Each row was made from one path, in order. Every step used is in the known rows, and no mark comes twice. Write each row's path.
In the rows, zero is written as 128.
Known rows:
Z-R-B-W: [169 184 104 154 116 125 130 113 130 108 130 129 175 130 205 113 137 109
 122  99 109 164 184 159 138 125 120 133 137  87  70 100 135 144 143 185
 181 125 109  97 141]
P-W-B-R-E: [188 174 120 181  91  89 132 141 140 142 133 126 147 123 187 153 128  68
 103 168 125 184 146 148 108 147 159 151  91  94  84 116  95 153 134 152
 155 185 145  96 107]
H-J-F-B-W: [140 199  99 136 116 120 140 122 161 114 122 136 165  89 200 122 116 131
 125 157 130 189 141 186 145 130 142 124 101  82 109  60 135 135 151 173
 198 113  86 143 125]
J-F-B-W-P-L: [121 194 125 147 114 138 156 128 163 150 130 103 172  63 193 141 142 104
 114 155  89 196 132 155 146 154 143 127  92  73  98  85 127 162 153 167
 196 129  84 126 163]
K-L: [151 158 122 169 109 132 124 138 155 130 132 129 171  94 161 134 121 116
  99 108 119 173 121 157 116 123 146 128  91  63 110 121 126 123 134 152
 161 155 124 107 146]
T-W-B-R: [190 183 121 168 126 105 112 140 135 107 139 142 177 108 220 163 104  87
 110 146 141 189 139 160 120 134 131 143  94  70  82  95 128 156 136 173
 175 151 140  92 106]
B-W: [148 170  97 149 122 128 144 133 150 116 128 143 164 119 171 110 123 117
 113 144 114 167 142 160 131 128 123 131 106  81 100 102 107 131 146 168
 179 144 103 120 128]
H-J-F-B-W-P-L: [117 197 122 145 105 147 152 111 160 154 124 104 165  64 184 137 128 120
 118 165  99 202 127 170 140 143 146 127  91  68 106  58 127 158 147 179
 207 122  57 130 152]
P-W: [153 157 103 155 123 111 146 135 160 122 145 117 166 135 162 126 120 108
 104 136 108 169 127 172 125 140 158 131 108  85 107 114 105 126 153 151
 179 157 128 122 122]
K-L-P-W-T-Z: [158 129  80 123  60 132 120 152 136 157 133  82 185 123 138 100 142  84
  68 124 108 197 107 205 118 159 189 136  89 119  97 121 117 119 153 122
 129 165 111  86 146]
P-L-Y: [150 147 147 165 121 132 159 127 165 117 131 103 154  95 155 154 118 110
 114 121  86 170 129 146 173 125 147 138  95  64 104 133 118 149 151 172
 191 147 122 120 146]
K-L-P-W-B: [141 162  98 166  78 104 130 143 130 153 130  82 194 108 223 145 139  79
  79 134 105 186  98 171 103 138 135 115  77  99  95 113 107 118 138 163
 145 153 132 101 138]
F-B-W-T-D: [142 170  83 139  55 129 146 117 155 107 112 134 147  73 172 128 122 111
 133 164 103 178 134 171 160 140 135 154 117  87  99  86 112 140 148 141
 168 136  93 110 113]
J-V: [155 184 117 151 122 118 119 130 169 131 125 124 152 120 153 151 100  91
 103 114 105 161 133 156 135 144 147 134  95  54 108 114 127 130 172 148
 194 135 143 120 116]
Y-L: [141 162 108 151 114 122 141 127 157 125 140 131 153  99 149 124 123 115
 106 131 106 194 151 150 134 135 139 115  96  47 102 129 121 128 154 170
 173 153 150 116 121]
Z-R-B: [182 178 123 160 124 135 122 109 133 113 138 116 151 127 199 144 127 106
 115  80 121 162 173 154 135 127 135 139 133  74  78 116 145 144 142 174
 177 123 131  99 130]
V-J-F-B-W: [149 204 100 133 128 116 150 136 162 107 135 130 150  70 197 119 118 131
 117 159 142 184 148 178 149 162 151 124 107  88 110  53 127 118 143 175
 188 115  93 134 134]
Y-L-P-W-T-Z-R: [167 139  75 113  57 122 131 134 132 148 144  77 178 145 119  98 155  85
  80 109  92 219 146 194 126 160 180 128  92 107  59 142 130 146 165 143
 134 158 130  78 128]
Y-L-P-W-T: [147 154  85 145  71 124 158 120 145 151 142  92 173 122 140 111 127  72
  78 155  88 210 129 178 132 159 170 122  91  85  87 128 100 117 168 142
 164 154 137 111 116]
T-Z-R: [175 150 113 124 115 133 104 144 144 118 139 112 151 142 140 130 141 126
 113  73 126 175 141 175 123 130 154 137 102  94  80 137 156 156 144 154
 144 151 120  89 132]
Z-R-E: [177 172 138 165 104 133 125 135 147 135 137 127 153 125 127 142 135  96
 117 104 118 165 140 154 114 126 147 145  94  91  86 147 131 168 126 161
 159 159 127 100 117]
C-D: [163 181 117 139 121 145 137 133 143 125 142 133 136 127 171 180 104 132
 112 141  89 163 138 165 142 126 151 138  96  81 106 101 119 143 131 168
 182 157 124 117 119]
V-J-F-B-W-T-Z-R: [179 199  88  99  79 139 128 136 138 103 135 114 154  98 155 102 139 123
 116 120 138 196 161 195 151 178 182 140 108 113  75  67 160 137 150 154
 149 121  79  88 140]
Y-L-P: [142 153 102 140 108 124 141 126 149 156 130 109 160  97 160 130 128  96
  92 136 104 205 132 161 135 136 134 108  87  60  95 134 120 135 148 167
 166 143 143 121 118]
V-J-F-B-W-P: [145 214 113 125 119 139 156 136 159 146 145 115 157  74 194 125 127 122
 103 162 129 184 141 173 141 176 142 121  99  87 112  35 129 126 140 171
 179 115  79 123 133]
W-B-R-Z: [188 170 130 142  98 116 112 117 112 125 122 148 115 112 216 158 139 103
 116 142 155 186 165 119 124 139 144 158 105  62  88  99 132 145 159 148
 147 156 143  80 123]
W-T: [168 163 112 152  95 156 133 119 147 121 132 132 134 122 132 132 107  96
 102 125 121 174 127 156 135 145 160 157  98  73 107 118 123 122 150 135
 166 143 123 109 111]
F-J: [151 156 107 148 120 135 154 125 170 120 138 128 133 112 151 136 122 115
 121 122 129 179 115 162 141 127 142 148 108  78 111  95  99 108 149 165
 185 154 115 129 107]
J-F: [173 185 125 147 136 136 122 130 154 127 140 129 166 108 179 169 114 110
 109 122 117 176 117 159 131 146 167 137  96  71 112 117 139 142 151 152
 177 134 140 131 124]
Z-R: [172 169 127 157 115 136 122 129 146 114 140 120 158 132 158 147 131 110
 116  84 120 162 141 158 119 120 139 134  97  76  76 130 145 151 135 163
 168 144 125 104 124]
T-W-P-L-K: [117 158 134 152 135 147 152 126 156 148 152  96 183 117 133 164 110 109
  97 133  97 190  94 170 130 137 136 125  92  38 124  93 132 148 147 185
 207 145  67 105 146]
H-J-F-B-W-T-D: [151 195  87 132  54 143 138 101 154 118 110 135 158  68 173 148 109 125
 129 175 106 195 121 195 149 144 163 159 105  89 106  64 128 143 146 148
 182 121  77 125 109]
P-L: [142 157 124 165 126 139 140 120 155 127 124 112 144  90 145 147 122 110
 123 127  98 179 124 146 131 130 151 136 102  61 101 134 109 148 148 165
 192 155 121 120 144]

Which path is each row?
[177 195 117 133 136 140 138 129 158 129 147 120 144  91 158 158 108 127
 106 130 138 181 124 169 121 166 172 131  98  76 122  82 129 126 138 160
 179 125 131 136 120]  V-J-F
[154 187 107 155 124 115 117 136 135  99 137 132 182 121 211 154 105 100
 113 138 124 177 117 175 125 140 120 134  90  85 112 103 131 137 138 179
 179 139 136  98 111]  T-W-B
[185 166 111 144  91  98 127 125 118 126 134 139 142 131 220 143 139  96
 108 152 143 188 162 133 119 149 156 153 106  83  87  92 114 140 167 146
 156 173 139  84 126]  P-W-B-R-Z
[180 172 142 168 106 109 132 150 165 130 121 138 115  77 165 140 132  88
 117 155 151 186 170 153 140 125 149 148 109  71  88 111 115 161 127 149
 164 158 133 111 109]  F-B-R-E
[191 171 123 173 111 121 114 127 131 128 126 131 132 106 211 167 113  92
 105 135 137 182 148 133 119 135 139 147  93  57  81 107 130 143 137 161
 155 158 148 102 101]  W-B-R
[177 162  83 119 118 121 111 128 124 110 131 122 173 139 191 101 157 121
 123  90 120 179 189 179 142 131 136 134 141 108  73 105 148 147 148 176
 159 136 104  82 156]  T-Z-R-B-W
[153 179 105 148 116 145 141 118 134 153 130 123 161 120 207 117 133  98
 107 139 104 170 162 159 138 146 116 132 130  83 103  76 116 127 144 171
 182 125 103 105 137]  R-B-W-P
[125 142 120 162 131 137 149 116 155 125 131 105 141 105 123 164 117 124
 110 122 107 184 107 142 132 117 145 124 103  27 114 124 129 134 160 180
 193 149  86 126 151]  P-L-K
[168 171  75 146  68 147 134  94 134 121 112 138 158  97 182 137 120 101
 126 151  88 176 156 168 148 149 144 168 142  89  98  89 101 136 147 150
 171 135 107  97 125]  R-B-W-T-D
[131 142 104 148 126 124 149 125 153 124 144 118 150 117 130 144 117 127
  95 126 109 198 138 143 136 121 141 108  98  18 115 114 139 113 167 182
 174 146 117 122 130]  Y-L-K
[135 151  88 144 105 105 160 135 155 150 145  95 179 114 161 116 129  89
  85 146  94 201 135 177 125 143 149 102  91  84  87 129  98 129 161 163
 174 156 147 121 123]  Y-L-P-W
[177 183  97 157  84 148 134  99 118 105 125 127 166 136 182 105 129  86
 114 103 104 167 180 152 141 139 142 154 134  86  68  98 133 135 149 160
 173 121 103  89 135]  Z-R-B-W-T
[123 159 110 156 126 146 156 104 136 158 128 100 155 107 173 140 137 109
 103 136  90 184 144 143 143 135 123 125 132  37 106  73 122 130 164 195
 202 128  61 110 170]  R-B-W-P-L-K
[173 170  96 111 105 146 114 131 123 148 138 108 170 144 189 103 162 115
 110  94 105 177 180 175 133 146 130 133 134 108  72  90 152 155 143 173
 152 133  94  68 157]  T-Z-R-B-W-P
[185 163 120 184  67  97 117 155 127 176 126  96 180  93 202 150 140  52
  77 158 120 195 123 160  90 142 157 137  75 103  73 120  95 149 122 148
 131 185 137  86 131]  K-L-P-W-B-R-E
[201 200 141 154 115 111 135 144 167 138 137 130 114  52 164 158 121 100
 106 164 166 197 159 163 134 166 184 145 101  75  97  75 121 153 128 152
 164 146 130 127 112]  V-J-F-B-R-E
[177 161  83 113  81 143 114 133 127 109 132 127 170 148 128  89 145 111
 111 103 114 183 153 176 129 142 158 156 104 105  67 120 141 152 152 143
 141 151  92  78 134]  B-W-T-Z-R
[145 145 103 156  93 115 141 147 150 154 133  93 194 110 178 116 127  91
  78 128 106 183 104 186 110 130 147 116  84 100  97 118 100 120 142 150
 165 159 121 113 145]  K-L-P-W
[134 173 133 159 131 150 143 127 159 147 147 111 190  97 147 147 112  99
 107 136  92 188 109 172 124 144 136 130  89  70 107 108 110 165 138 167
 203 151  99 102 139]  T-W-P-L
[135 160 138 154 107 148 174 130 158 150 134 104 175 104 160 124 131 102
 110 151  67 168 133 147 166 137 119 134  89  78  95 102 111 156 142 175
 188 150  82 110 154]  B-W-P-L-Y
[174 147  72 118  62 122 130 117 119 147 141  71 177 140 158 100 155  78
  85  98  91 221 177 196 140 166 184 125 129 107  57 128 135 139 170 153
 145 143 140  71 141]  Y-L-P-W-T-Z-R-B
[136 204 114 134 109 142 143 125 157 148 133 120 163  94 198 129 124 127
 110 168 118 192 131 185 140 142 138 128  91  78 108  45 138 136 143 168
 191 112  67 129 122]  H-J-F-B-W-P
[133 167 119 161 116 151 149 101 128 151 134  89 169 127 168 146 143 106
 109 101  82 177 152 141 134 127 121 123 125  44  74  87 143 152 150 204
 192 124  49  88 173]  Z-R-B-W-P-L-K
[142 149 160 160 107 156 166 129 164 156 143  89 159 101 149 159 125  97
 103 131  76 166 117 150 169 136 139 137  85  66 108 119 120 157 139 174
 182 149 109 111 144]  W-P-L-Y
[133 162 135 157 117 162 142 118 156 166 136 101 150  93 137 150 131 103
 105 130  90 176 114 144 122 144 139 132  93  56 106 120 115 153 141 161
 186 156 109 111 143]  W-P-L
[194 159 100 125  85 155 104 115 123 116 130 109 145 142 156 121 141 100
 108  72 123 180 170 173 143 151 171 160 136  93  78 121 156 138 158 142
 145 131 133  71 133]  W-T-Z-R-B
[168 159  98 133  73  88 137 121 114 158 131 115 150 111 218 131 153  79
  90 169 121 226 171 139 124 151 152 126  89  76  70 108 109 143 174 158
 148 171 153  85 127]  Y-L-P-W-B-R-Z
[158 174  89 150  91 145 141 121 136 118 125 145 156 125 147 104 114  93
 108 150 111 169 140 161 139 146 146 151 106  85  95 105 111 123 156 144
 170 144  99 109 119]  B-W-T
[146 163  92 155  92 108 137 134 135 148 129  86 165 132 221 152 129  76
  92 149 109 180 102 173 113 148 136 125  86 112  97 111 106 123 147 161
 164 141 136 108 111]  L-P-W-B
[147 176 103 139 115 149 146 131 151 158 142 124 161 125 169 117 127 105
  99 146  99 167 129 158 125 143 119 130  99  84 102  87 115 138 141 157
 170 145  93 111 127]  B-W-P
[144 146 100 122 113 146 132 118 124 155 132  86 166 135 156 129 162 121
 110  96  90 191 158 156 136 137 136 125 130  63  74  92 154 153 160 195
 173 134  48  72 183]  T-Z-R-B-W-P-L-K
[192 158 134 133 119 126 123 124 137 134 131 161 120 112 171 135 135 113
 112 130 152 185 169 135 129 132 154 153 115  57  89 106 127 148 156 138
 163 161 134  94 130]  B-R-Z
[150 184 123 163 110 154 143 100 128 153 130 101 179 106 186 132 152  95
 116 106  80 176 166 140 130 136 125 134 125  76  62 100 122 169 144 187
 194 134  85  89 168]  Z-R-B-W-P-L
[174 157  69 123  93 142 122 117 122 115 119 132 150 129 170  94 137 104
 111 131 120 183 177 178 151 155 158 150 145 101  96  91 126 122 163 146
 158 132 109  84 144]  R-B-W-T-Z
[160 160  97 161  91 135 147 125 148 122 144 117 158 143 137 122 114  91
  99 141 103 171 128 173 131 155 175 152 101  94 105 112 107 118 162 129
 175 155 126 112 117]  P-W-T
[182 140  86 110  66 133 116 135 133 146 141  79 173 159 137 112 147  81
  86 101 105 193 121 201 122 157 183 148  99 127  65 135 130 148 155 128
 137 151 114  81 124]  L-P-W-T-Z-R
[129 175 112 159 118 148 152 104 138 159 125 113 164  90 190 126 136  97
 113 142  85 182 160 143 137 144 128 125 126  72  93  89 102 149 152 179
 200 136  88 104 166]  R-B-W-P-L
[144 162 131 161 111 145 171 114 147 146 128  94 173  98 197 127 135  93
 111 141  72 168 163 148 181 139 123 135 124  78 100  84 112 150 149 192
 200 127  91 101 168]  R-B-W-P-L-Y
[156 165 103 120 104 149 127 118 124 157 128  95 176 115 173 112 168 109
 115  99  88 187 175 162 134 144 136 132 134  92  65 103 137 172 145 180
 170 143  83  67 179]  T-Z-R-B-W-P-L
[155 208  92 131  88 141 153 125 149 110 134 129 142  74 170 117 114 111
 112 161 137 188 147 179 151 172 172 138 102  89 107  54 125 109 151 152
 179 111  92 126 126]  V-J-F-B-W-T
